Known rows, with every step that occurs
remo sebu mubok leni nimo gora: [-1.77 -0.55 -1.29 -0.99  0.19 -1.84  0.63  1.37 -1.07 -0.90 -2.82 -0.63
  0.77  2.05  0.45 -0.68  0.61  0.59 -0.33  1.20  0.52  1.69]
leni nimo gora mubok: [ 0.76  0.12 -1.02  2.26 -0.80 -0.06 -0.68 -1.18 -0.66 -0.90  0.19  1.89
  1.86  2.41 -0.20  0.38 -2.10 -0.58 -0.70  0.46  0.55 -0.17]
mubok leni nimo sebu: [-1.49  0.74 -0.81 -2.08  1.20  1.05 -1.20  0.94 -0.42 -0.27  0.33  0.90
  0.36  1.33  1.10  0.00 -0.48  2.78 -0.60  0.21  0.62 -0.38]
nimo sebu mubok: [-0.45 -0.26 -1.75 -2.47  1.62 -3.30 -1.48  0.16  1.70 -0.42 -0.69 -0.87
  0.26  1.47  1.86 -0.64  1.53  0.84  2.97  0.25 -1.32 -2.02]
leni nimo remo: [ 1.11  2.10 -1.25 -1.42  0.61 -1.20 -0.19  0.40  0.71 -0.29  0.91  1.12
 -0.16  0.66 -0.28  1.56 -0.14  1.15  0.46  0.46 -0.19  0.01]
sebu mubok leni: [-0.91 -0.11 -1.21 -0.95  0.96 -1.58 -0.06  0.51 -0.24 -0.62 -0.58 -0.16
  0.43  0.55  1.49 -1.93 -0.29 -0.14  2.14  1.05  0.02 -1.66]
sebu mubok: [ 0.73 -0.27 -1.50 -0.97  1.49 -2.86 -0.41  0.19  1.55 -0.63 -0.38 -0.30
  0.37  1.10  1.41 -0.20  0.20 -0.85  2.98  0.57 -0.92 -1.57]
remo sebu mubok leni nimo: [-0.86 -0.41 -0.53 -2.67  0.61 -1.18  0.52  1.64 -1.28 -0.80 -2.36 -0.27
  0.40  1.23  1.54 -0.42  0.70  1.40  0.21  0.29 -0.02  1.38]
remo mubok leni nimo sebu: [-0.86  0.98 -0.08 -2.85  0.14  0.08 -1.56  0.04 -0.42 -0.81 -1.53  0.31
 -0.57  0.97  1.21 -0.37  1.05  2.55 -0.34  0.29  0.65 -1.50]
nimo gora mubok remo: [-0.93  0.55 -1.83  3.32 -0.51 -0.53 -0.84 -2.58 -1.92 -0.45  1.14  2.14
  2.90  0.30 -0.62 -1.38 -2.41 -1.60 -2.53  0.79 -0.04 -2.11]
gora nimo: [-0.38  0.54  0.16  3.32  0.44 -2.59 -0.54 -0.37  0.66 -0.40  1.53 -1.24
  0.18  0.58  1.29  1.99 -1.17 -0.98  0.92  0.48  0.36 -3.10]
leni nimo remo sebu: [ 0.53  1.85 -0.29 -2.35  0.16 -1.86  0.42  1.12 -0.41 -0.63 -0.81 -0.57
 -0.20  0.41  0.16  2.39  0.42  1.39 -2.28 -0.02 -0.54  1.48]
remo sebu mubok: [ 0.11 -0.54 -0.42 -1.84  0.94 -3.45  0.15  0.94  0.28 -0.92 -2.01 -2.04
  0.32  0.88  1.88  0.73  0.76 -0.61  0.27  0.05 -1.22 -0.15]
nimo remo: [ 0.45  2.14 -0.99 -0.50  0.43 -2.19 -0.16 -0.06  0.87 -0.39  1.07 -0.53
 -0.10 -0.24  0.12  0.94 -0.54 -0.15 -0.17  0.73 -0.51 -1.47]
remo sebu: [-0.01  0.37  0.58 -0.58  0.85 -1.44  0.09  0.96 -0.07 -0.92 -0.59 -1.96
  0.39  0.33  1.44  2.54 -1.04 -0.69 -3.23 -0.21 -0.50  0.03]
mubok leni nimo: [-0.34  0.73 -0.56 -0.54  1.02  1.49 -0.21  0.97 -0.67 -0.48  0.76  1.48
  0.46  0.95  0.65  0.43 -1.76  1.06 -0.62  0.52  1.06 -0.02]
remo mubok leni nimo: [ 0.30  0.96  0.22 -1.34  0.00  0.49 -0.56  0.08 -0.63 -1.00 -1.11  0.81
 -0.47  0.65  0.79  0.12 -0.31  0.87 -0.34  0.60  1.06 -1.08]
nimo remo mubok leni: [-0.50  2.52  0.02 -1.28 -1.11 -1.99 -0.16 -0.64 -0.82 -0.93 -1.00 -0.89
 -0.93 -1.15  0.33 -1.22  0.53  0.40 -0.84  1.33  0.41 -2.58]
gora mubok: [ 1.05  0.35  0.14  1.41 -0.57 -0.48 -0.81 -1.28 -0.88 -0.92  0.70  0.69
  1.52  0.68  1.29  0.01 -2.38 -1.10 -0.91 -0.17 -0.30 -1.98]
remo mubok nimo: [ 1.32  0.99  0.27 -1.68  0.41 -0.38 -0.83 -0.02  0.24 -0.93 -0.75  0.80
 -0.53  0.64  0.94  0.57  0.27  0.21 -0.27  0.27  0.10 -0.48]

Rows
[-0.89  0.25 -1.13  1.55 -0.85 -0.20 -0.23 -1.40 -3.09 -0.65 -0.69  2.05
  2.82  1.00 -0.55  0.08 -1.54 -0.08 -4.60  0.01 -0.06  0.90]
leni nimo gora mubok remo sebu
[ 0.64  0.95 -1.30 -3.48  0.25 -3.92  0.51  1.11  0.03 -0.64 -2.22 -0.65
 -0.25  0.88  0.58  0.62  2.35  1.48  1.18  0.24 -1.27  1.36]
leni nimo remo sebu mubok
[-0.08  0.48 -0.11 -1.33 -0.21  0.52 -1.81 -0.71 -1.52 -0.54  0.30  1.78
  1.39  1.33  1.53 -1.16 -0.73  1.92 -1.01 -0.54 -0.44 -0.29]
gora mubok nimo sebu
[ 1.12  2.37 -0.25 -1.27 -0.60 -3.27 -0.51 -0.93  0.87 -0.94 -0.73 -1.09
 -1.02 -0.53  0.26  0.54  1.03 -0.37  0.16  0.79 -0.47 -2.61]
nimo remo mubok
[-0.60  0.45  0.31  1.48 -0.99  0.82 -0.45 -1.00 -2.51 -0.93  0.50  0.83
  1.57  0.09  1.33 -1.79 -2.88 -0.37 -1.69  0.37  0.60 -1.97]
gora mubok leni
[ 0.38  0.85 -0.48 -0.01  0.02 -1.01 -0.70 -0.34  0.44 -1.04 -1.19  0.39
 -0.13  1.49 -0.17  0.38  0.18 -0.58 -0.64  1.17  0.62 -0.18]
remo mubok nimo gora
[-1.05  0.91 -0.36  0.38 -0.85 -6.75  0.47  0.08 -0.26 -0.56 -1.63 -3.17
 -0.44 -0.11  1.32  0.29  2.50  0.13  1.83  0.70 -1.09 -1.71]
gora nimo remo sebu mubok
[ 1.79  2.32 -0.57 -2.25 -0.43 -2.28 -0.52 -0.51  0.76 -0.83 -0.90  0.50
 -1.06  0.33 -0.17  1.16  1.39  0.94  0.78  0.52 -0.17 -1.05]
leni nimo remo mubok
[-0.52  2.27 -1.02 -1.33  0.15  0.04  0.17  0.72 -0.89 -0.29  0.71  1.28
 -0.10  0.07 -0.26 -0.21 -0.61  1.90 -0.32  1.00  0.73 -0.01]
mubok leni nimo remo
[ 0.80 -0.15 -1.52 -2.11  1.59 -1.36 -0.38  0.79  0.77 -0.42 -0.40  1.40
  0.37  1.45  1.25 -0.83  0.46  0.50  2.94  0.48 -0.61  0.42]
sebu mubok nimo
[-1.56  0.54 -0.13  1.84  0.62 -3.04 -1.59 -0.42  0.89 -0.20  1.12 -1.83
  0.11  0.88  1.78  1.45  0.21  0.68  0.82  0.18 -0.10 -3.55]
gora nimo sebu
[ 0.27 -0.31 -2.07 -3.35  1.81 -2.21 -1.45  0.64  1.61 -0.30 -0.83  0.71
  0.24  2.37  1.49 -0.08  1.95  2.18  3.46 -0.04 -1.01 -0.50]
leni nimo sebu mubok
[-0.34  0.08 -2.66 -0.69  1.87 -2.33 -0.62 -0.76  0.33 -0.05  0.51  1.53
  1.31 -0.08  0.59 -1.35  0.19 -0.59  1.86  0.59 -1.17 -2.07]
sebu mubok remo
[-2.10 -0.07 -1.49 -2.46  1.15 -2.02 -1.11  0.44  0.08 -0.41 -0.94 -0.68
  0.36  0.87  1.94 -2.44  1.04  1.56  2.13  0.75 -0.39 -2.01]
nimo sebu mubok leni
[-0.70  1.68  0.59 -1.17 -2.24 -0.34  0.51 -0.09 -4.09 -0.94 -1.35  0.55
  1.04 -0.20  0.52 -1.01 -0.79  2.01 -3.42  0.05  0.26  1.01]
gora mubok leni nimo remo sebu
[-0.15  1.93 -0.43 -0.21 -1.73  0.36 -0.12 -0.81 -2.91 -0.64  0.30  2.20
  1.07  0.12  0.10 -1.87 -1.40  1.69 -0.80  0.54  0.59 -0.45]
gora mubok leni nimo remo
[-0.18  1.88  0.08 -1.32 -0.03 -2.87  0.42  0.68 -0.29 -0.71 -0.69 -2.18
 -0.12 -0.49  0.53  1.83  0.05  0.11 -2.88  0.24 -0.86  0.00]
nimo remo sebu
[-0.10  1.98  0.12 -2.58  0.11 -1.48  0.46  1.34 -1.09 -0.54 -0.69 -0.43
 -0.13 -0.18  0.37  1.15  0.34  1.45 -2.99  0.16 -0.59  2.04]
mubok nimo remo sebu
[-0.80  0.02 -3.21 -3.18  2.24 -1.77 -1.66 -0.37  0.45  0.27 -0.02  2.52
  1.21  1.18  0.66 -1.18  1.95  2.43  2.50 -0.01 -1.27 -0.96]
leni nimo sebu mubok remo
[ 0.52  2.24 -0.91 -1.69  0.64 -0.81 -0.15  0.61  0.06 -0.24  0.99  1.26
 -0.11  0.10 -0.10  0.25 -0.20  1.18 -0.25  0.67 -0.24  0.58]
mubok nimo remo
[-0.25  0.63 -1.22  0.80  1.11  0.03 -0.38  0.50  0.57 -0.50  0.60  1.11
  0.77  1.85 -0.30  0.68 -1.44 -0.38 -0.96  1.11  0.60  0.87]
mubok nimo gora
[ 0.08  0.24 -0.66  3.06 -0.96 -1.16 -0.67 -1.66 -0.60 -1.01  0.31  0.29
  1.92  1.54  0.18 -0.26 -2.49 -1.85 -1.43  0.74  0.21 -1.67]
nimo gora mubok
[-1.05  0.70 -0.61 -0.27  1.30 -0.86 -0.09 -0.02 -1.28 -0.36  0.23 -0.13
  1.36 -0.81  0.66  1.41 -1.06 -0.42 -4.27 -0.15 -0.78 -0.49]
mubok remo sebu
[-1.52  0.37 -0.45  3.12 -1.44  0.14 -0.32 -1.31 -2.21 -1.00  0.06  0.55
  1.93  0.90  0.20 -2.04 -3.00 -1.14 -2.26  1.26  1.12 -1.66]
nimo gora mubok leni
[-0.10 -0.28 -2.22 -0.49  1.17 -2.02 -0.28  0.46  0.93 -0.52 -0.84  1.00
  0.77  2.35  0.14 -1.06  0.47 -0.31  2.42  1.39 -0.10  0.82]
sebu mubok nimo gora
[-2.72  1.06 -0.08  0.46 -1.36 -5.48  0.84  0.36 -1.88 -0.56 -1.85 -2.98
 -0.30 -0.70  1.32 -1.45  2.04  0.82  1.08  1.22 -0.18 -1.73]
gora nimo remo sebu mubok leni
[-0.07  1.00 -0.97 -2.63  0.01 -4.88  0.51  0.68  0.15 -0.73 -2.03 -2.22
 -0.15  0.03  0.97  0.04  1.97  0.16  0.54  0.50 -1.59 -0.12]
nimo remo sebu mubok
